Known rows, with every way that one mark hangs from another:
Y(S(U)): [-14  39  11   8  -1 -41  33  -5  -3 -15   3  21   0 -10 -33 -36  31 -20
 -15]
U(G J S(Y) T): [ 32  -2 -16 -13   9  33 -11   0 -53  50  -1 -26 -43 -43 -17  26 -26 -26
  26]
U(S): [-10 -17 -49 -18 -13  -5 -39 -15 -14  32 -13  21  19 -45  -9 -42  12  10
  -6]
S(U(T)): [ 23   9  -6   5 -19 -45   8 -12  12  41 -11  22 -26 -38 -30 -35  36 -18
 -37]
J(Y(S)): [ 26  11 -38  23   0 -39  21  21  43  10   4   0  39  25 -24 -25 -10   2
 -33]
Y(J T(U(G))): [-44 -56  36   6  46  50 -30 -11  23 -68  10 -28  -8  21  46  35  11  49
  27]
U(G T): [  5 -67 -31   3  28 -16 -12  -9  -1  26  -1 -27  -1 -42 -30  24  28   8
 -59]
J(Y(T(U(S)))): [  7  12 -38 -14  -1  12  -9   0  27  20 -17  57  18  36  78 -15 -39   0
  38]
U(T): [ 18 -37 -38   5 -22 -39 -24  -9  16  49 -12   0  10 -48 -46 -27  40  15
 -54]
U(G J(Y) S T): [ 60 -19 -55 -11  21  29 -17  37 -12  61  -2 -22 -18  -9  29  38 -60 -16
   0]
Y(J S(U)): [ -5  24  37  18   6 -16  10   2  19 -60  24 -10 -24   3 -31 -31  18  10
   4]
Y(J S(U(G)) T): [-25 -11  49  -5  59  15  26   5 -11 -69  32 -31 -27  20  27  37   2  14
   8]
T(U): [-35  -7  -5  15 -15 -10 -25 -20  34 -18 -21  22  21  -9 -15 -43  44  15
   5]
Y(S): [-13  -9 -24   9  -7 -32  -1  -2   1 -11  -1  -1  30 -19 -51 -30  40  11
 -29]
U(G S T(Y)): [  6 -54 -16 -28 -10  -5 -13 -24 -44  28  -2   8   2 -39 -10  55  -9  -4
 -29]
T(Y(J S(U))): [ -7  36  73   8 -37 -16  17 -11   6 -65  25  -1  -7  16 -39  -6   8   9
   7]
S(U Y(T)): [ -7  59  33  -9 -33 -21  25 -29 -10  46  -7  13 -15  -6   3 -46  17 -20
   6]
T(Y): [-17 -14   5 -11 -70 -22 -37 -27  -2  23 -13  -2  46 -19 -43 -25  28  21
 -35]

Rows:
[-41  -1  25 -17 -17  67 -34  -6 -48 -27 -14   5  -1   4  29  35 -22  -8
  60] -> T(U(G J S) Y)
[ 33  33 -27  20 -19   1   2  49  17  24  -2 -23  25  22 -17 -27 -22  -3
   0] -> U(J(Y(S)))
[ 25  53  -5  -2   1 -35  54  20  19  16   6  29   8  45  37 -17 -20 -23
  -8] -> J(Y(S(U) T))
[ 12 -28  66   2  -6  -1   2 -19   4 -27  21 -29 -38  -5 -24  47  -2   9
 -23] -> S(U(G T(Y(J))))
[-33 -15  30  15  13  18  -5   0  23 -92  14   5  -1  31  12  -1  19  39
  40] -> Y(J S T(U))
[ 14  46  -3  31  -7  11  11  41  37 -22  -9   9  12  52   1 -23 -20 -13
  38] -> T(U(J(Y(S))))
[ 15 -32  -7 -31 -23  37 -30   2 -68  37  -6 -14  -9 -40  -3  54 -24  -9
  -1] -> U(G J S T(Y))
[ 20  11 -33   4  -1 -28  18  24  19  24   2   6  43  35  20  -7 -14  11
 -28] -> J(Y(S T))
[ 32   8 -33  -6 -22 -27   0 -26 -15  58  -7  23 -22 -50 -40 -23  -2 -17
   0] -> U(S(Y) T)
[ 16 -17 -22 -14  14  41 -21  41  -2  52  -4 -50  23  25  54  26 -35  10
  -6] -> U(G J(Y(T)))
[-52 -41   5  -3  34  23 -12 -19   0 -25  -9   4  15   9  41  22  26  16
   6] -> Y(T(U(G)))
[-14  -7  -4  16  62   6  45  15  31 -40   7  11  21  67  54  48 -22   0
  10] -> J(Y(S T(U(G))))
[ 62  44 -15  25   8 -64  61  21  39  22   8  30 -16  21 -17 -11 -16 -37
 -37] -> J(Y(S(U(T))))
[-34 -11  -8 -12  30  63 -35   3 -32 -22 -15  -1 -15 -12  37  10 -11  -6
  60] -> T(U(G J S))
[  8  84  41   2 -49   5   3  -4 -17  44  -9 -14 -30 -17 -29 -63   8 -33
  32] -> S(U(J) Y)
[-21   5  79  12  13   3  28 -11  -7 -82  35 -31 -16  23 -23  41  -7   5
  -3] -> T(Y(J S(U(G))))
[-48 -36 -17 -29  46  42 -16 -22 -26 -17 -10  29  -2  -1  71  32  -2   5
  35] -> Y(T(U(G S)))
